Each row was made from one small tree. Brackets hold a mark, then the marks that hang from it, in the order of their numbers. Every link used is in the known rows. Write each row's tree.
Known rows:
(j_709 (j_848 j_396) j_850): [-0.35  0.23 -0.21 -1.87 -0.05  0.47  0.11  2.89  1.60  0.02  1.56 -0.70
 -0.42 -1.94  2.09 -2.07 -0.26]
(j_320 j_276): [ 0.61  0.70 -1.41 -0.17 -1.28 -0.47  0.42 -2.02 -0.39 -0.44  1.15  0.30
  0.66 -0.58 -0.79  0.64 -0.49]
(j_709 j_850): [ 0.29  1.53  0.41 -0.88  1.44  1.04  0.23  1.14 -0.03 -0.29  0.96  0.42
  0.79 -0.15  0.07 -0.02 -0.18]
(j_472 (j_396 j_276 j_709)): [ 0.20 -0.86 -2.55 -0.79  0.47  1.10  0.68 -2.42  0.18  0.71  1.05 -0.47
  0.21 -2.84  3.93  1.35 -1.13]
(j_848 j_396): [ 0.15  0.11 -0.15 -0.29  0.54  0.51  0.15  1.24  0.81  0.21  0.44 -0.38
 -1.03 -1.67  0.48 -1.28 -0.14]
(j_850 j_709): [ 0.07  1.40 -1.24  1.63  0.07  1.28 -0.61  0.96  0.61  0.14 -0.34  0.38
 -0.43 -0.13  0.79  1.18  0.95]
(j_396 j_276 j_472 (j_709 j_848 j_850)): [ 0.12 -0.54 -1.80 -1.53 -2.21  0.06  0.43 -1.80  1.62  0.44  2.93 -1.34
  0.55 -1.89  4.39 -0.69 -0.18]
(j_472 (j_396 j_276 (j_709 j_848 j_850))): [-0.22 -0.80 -2.62 -2.40 -0.04  1.17  0.61 -0.71  1.00  0.56  2.11 -0.80
  0.78 -3.16  5.53  0.69 -1.23]
(j_396 j_472): [-0.09 -0.29 -0.85  0.02 -1.81  0.70  0.05 -0.75  0.72  0.26  0.38 -0.19
 -0.25  0.06  1.08 -0.70 -0.09]
(j_472 (j_396 j_276 j_848)): [-0.16 -1.26 -0.74 -0.90  2.72  0.33 -0.50 -2.13  0.18  0.72  0.10  0.03
  1.01 -2.84  4.14  1.78 -1.08]
(j_644 (j_396 j_276 j_472 j_709 j_848)): [ 0.22 -0.45 -1.46 -1.79  3.18 -0.51  0.73 -3.80  1.21  0.43  0.77 -1.20
 -0.23 -2.96  5.13 -0.46  0.58]
(j_472 j_396): [-0.49 -0.54 -1.62 -0.80  0.57  1.73  0.24  0.28  0.06  0.38 -0.48  0.31
  0.01 -1.08  2.18  0.72 -1.15]
(j_850 (j_709 (j_848 j_396))): [-0.56  0.02 -1.88  0.67 -1.27  0.79 -0.72  2.79  2.24  0.44  0.40 -0.70
 -1.62 -1.91  2.80 -0.91  0.84]
(j_396 j_276 (j_709 j_848 j_850)): [ 0.21 -0.24 -1.00 -1.56 -0.59 -0.63  0.38 -1.02  0.89  0.19  2.56 -1.09
  0.83 -2.00  3.32 -0.07 -0.05]
(j_848 (j_396 j_276 j_472) j_709): [ 0.63 -2.28 -3.35  0.77 -2.16  0.32  0.33 -1.45  0.66  1.03  1.98 -1.50
 -1.89 -1.93  3.19 -1.41 -0.41]
(j_644 j_396): [ 0.22  0.33 -1.03 -1.13  1.09  0.13  0.79  1.00 -0.18 -0.09 -1.08 -0.53
 -0.56 -0.59  1.66 -0.85  0.34]
(j_396 j_276 j_472 j_709): [ 0.64 -0.55 -1.75  0.13 -1.77  0.16  0.47 -3.50  0.82  0.63  1.83 -0.98
 -0.06 -1.63  2.78  0.05  0.00]
(j_396 j_276 (j_848 (j_709 j_850))): [ 0.27 -0.71 -0.60 -0.75  4.34 -0.50 -0.18 -2.20 -0.18  0.17  2.10 -0.22
  0.59 -1.20  2.43  0.95 -0.04]
(j_709 (j_848 (j_396 j_276 j_472)) j_850): [ 0.52 -0.56 -1.49 -1.13 -3.48  0.45 -0.03  1.07  1.82  0.74  2.52 -1.45
 -0.09 -2.79  4.33 -2.05 -0.51]

Write each row's tree:
[ 0.33 -1.87 -1.26 -0.26 -3.00 -1.24 -0.29  0.71  1.12  0.74  1.18 -1.69
 -0.60 -2.77  3.21 -1.35 -0.28]  (j_709 (j_848 (j_396 j_276)))
[ 0.98 -0.73 -1.46  0.52 -2.93  0.40  0.04 -0.61  1.02  0.88  1.36 -1.15
 -0.69 -2.56  2.87 -1.35 -0.38]  (j_848 (j_396 j_276 j_472))
[-0.12 -2.51 -1.81  0.23  1.18 -0.79 -0.37 -4.02  0.51  0.70  1.55 -0.82
 -0.45 -0.93  3.39  0.23  0.06]  (j_396 j_276 j_472 (j_848 j_709))
[ 0.91 -0.64 -2.92 -0.19 -0.72  1.34  0.59 -0.29  0.74  0.75  2.88 -1.08
 -1.05 -2.02  3.19 -1.47 -0.54]  (j_848 (j_396 j_276 j_472) (j_709 j_850))
[ 0.39 -0.70 -2.42 -1.73  3.82  0.26  0.63 -1.92  0.30  0.37  1.42 -0.94
 -0.20 -1.67  5.13 -0.64  0.30]  (j_644 (j_396 j_276 j_472 (j_848 (j_709 j_850))))
[ 0.07 -1.79 -3.21 -1.74 -2.72 -0.82  0.98 -1.93  1.46  0.68  1.00 -2.24
 -0.84 -2.34  5.99 -1.59  0.32]  (j_644 (j_396 j_276 j_472 (j_709 j_848)))
[ 0.01 -0.15 -2.44 -0.95  0.91  2.03  0.74  0.87  1.23  0.30  2.38 -0.51
 -1.61 -1.06  1.95 -2.10 -0.34]  (j_848 (j_396 j_472) (j_709 j_850))
[-0.20 -1.23 -2.21 -1.52  4.78  1.24  0.06 -1.85 -0.17  0.60  1.67  0.11
  0.63 -2.29  4.64  1.70 -1.17]  (j_472 (j_396 j_276 (j_848 (j_709 j_850))))
[-1.46 -1.72 -2.56 -2.17  0.26  0.73  0.60 -0.71  1.49  0.42  0.74 -0.67
 -0.53 -1.99  4.12  0.08 -0.96]  (j_472 (j_396 (j_709 j_848)))
[ 1.01 -0.44 -2.17 -0.23  1.02  0.72  0.55  0.47  0.01  0.44  2.57 -0.87
 -0.77 -2.13  2.20 -0.82 -0.42]  (j_848 (j_396 j_276) (j_709 j_850))
[-0.42 -0.09 -1.03 -1.84 -1.78  1.15  0.16  2.20  2.32  0.29  2.02 -0.89
 -0.70 -1.86  3.06 -2.74 -0.31]  (j_709 (j_848 (j_396 j_472)) j_850)
[ 1.12  1.31 -2.20 -1.89  0.69  1.18  1.53 -1.37  0.68  0.26  1.68 -1.09
  0.16 -2.35  4.55 -0.86  0.15]  (j_644 (j_396 j_276 j_472 (j_709 j_850)))
[ 0.31 -0.15 -2.83 -2.62 -1.21  0.22  1.20 -0.82  1.44  0.40  1.90 -1.82
 -0.04 -2.48  6.08 -1.65  0.18]  (j_644 (j_396 j_276 j_472 (j_709 j_848 j_850)))
[ 0.21 -0.92  0.11 -0.01  0.30 -0.68 -0.68 -3.19  0.83  0.58  0.93 -0.49
  0.67 -1.59  2.95  0.38  0.03]  (j_396 j_276 j_472 j_848)
[ 1.05 -0.46 -2.25 -0.35 -2.46  0.09  0.61 -0.87  0.03  0.65 -0.12 -1.27
 -0.25 -1.46  3.95 -0.93  0.10]  (j_644 (j_396 j_276 j_472))
[-0.07  0.60 -0.64 -2.42  5.73  1.49  0.42 -2.63  0.76  0.33  1.94  0.25
  1.44 -3.73  4.80  1.78 -0.96]  (j_472 (j_396 j_276 (j_709 j_850) j_848))
[-0.66 -0.20 -0.16 -1.46  5.99  0.15  0.03 -1.05  0.29 -0.29  1.53  0.37
  0.04 -0.23  1.23  0.27  0.15]  (j_396 (j_848 (j_709 j_850)))
[ 0.27  0.81  0.14 -1.51  3.40  0.42  0.19 -3.72  1.42  0.22  2.74 -0.25
  1.11 -2.56  3.57  0.41  0.13]  (j_396 j_276 j_472 (j_709 j_850) j_848)
[ 0.79 -0.44 -1.89 -0.15 -1.20  0.57  0.70 -2.25  1.65  0.78  2.26 -1.37
 -1.12 -3.33  3.30 -1.32 -0.14]  (j_848 (j_396 j_276 j_472 j_709))
[ 1.06  1.08 -1.50 -1.10  0.15  1.65  0.95 -1.06  1.67  0.51  3.15 -0.95
 -0.36 -3.47  3.33 -1.40 -0.32]  (j_848 (j_396 j_276 j_472 (j_709 j_850)))
[ 0.77 -2.01 -2.56  0.69 -0.26 -0.31  0.31 -0.65  0.02  0.73  1.69 -1.34
 -1.57 -1.95  2.14 -0.76 -0.33]  (j_848 (j_396 j_276) j_709)
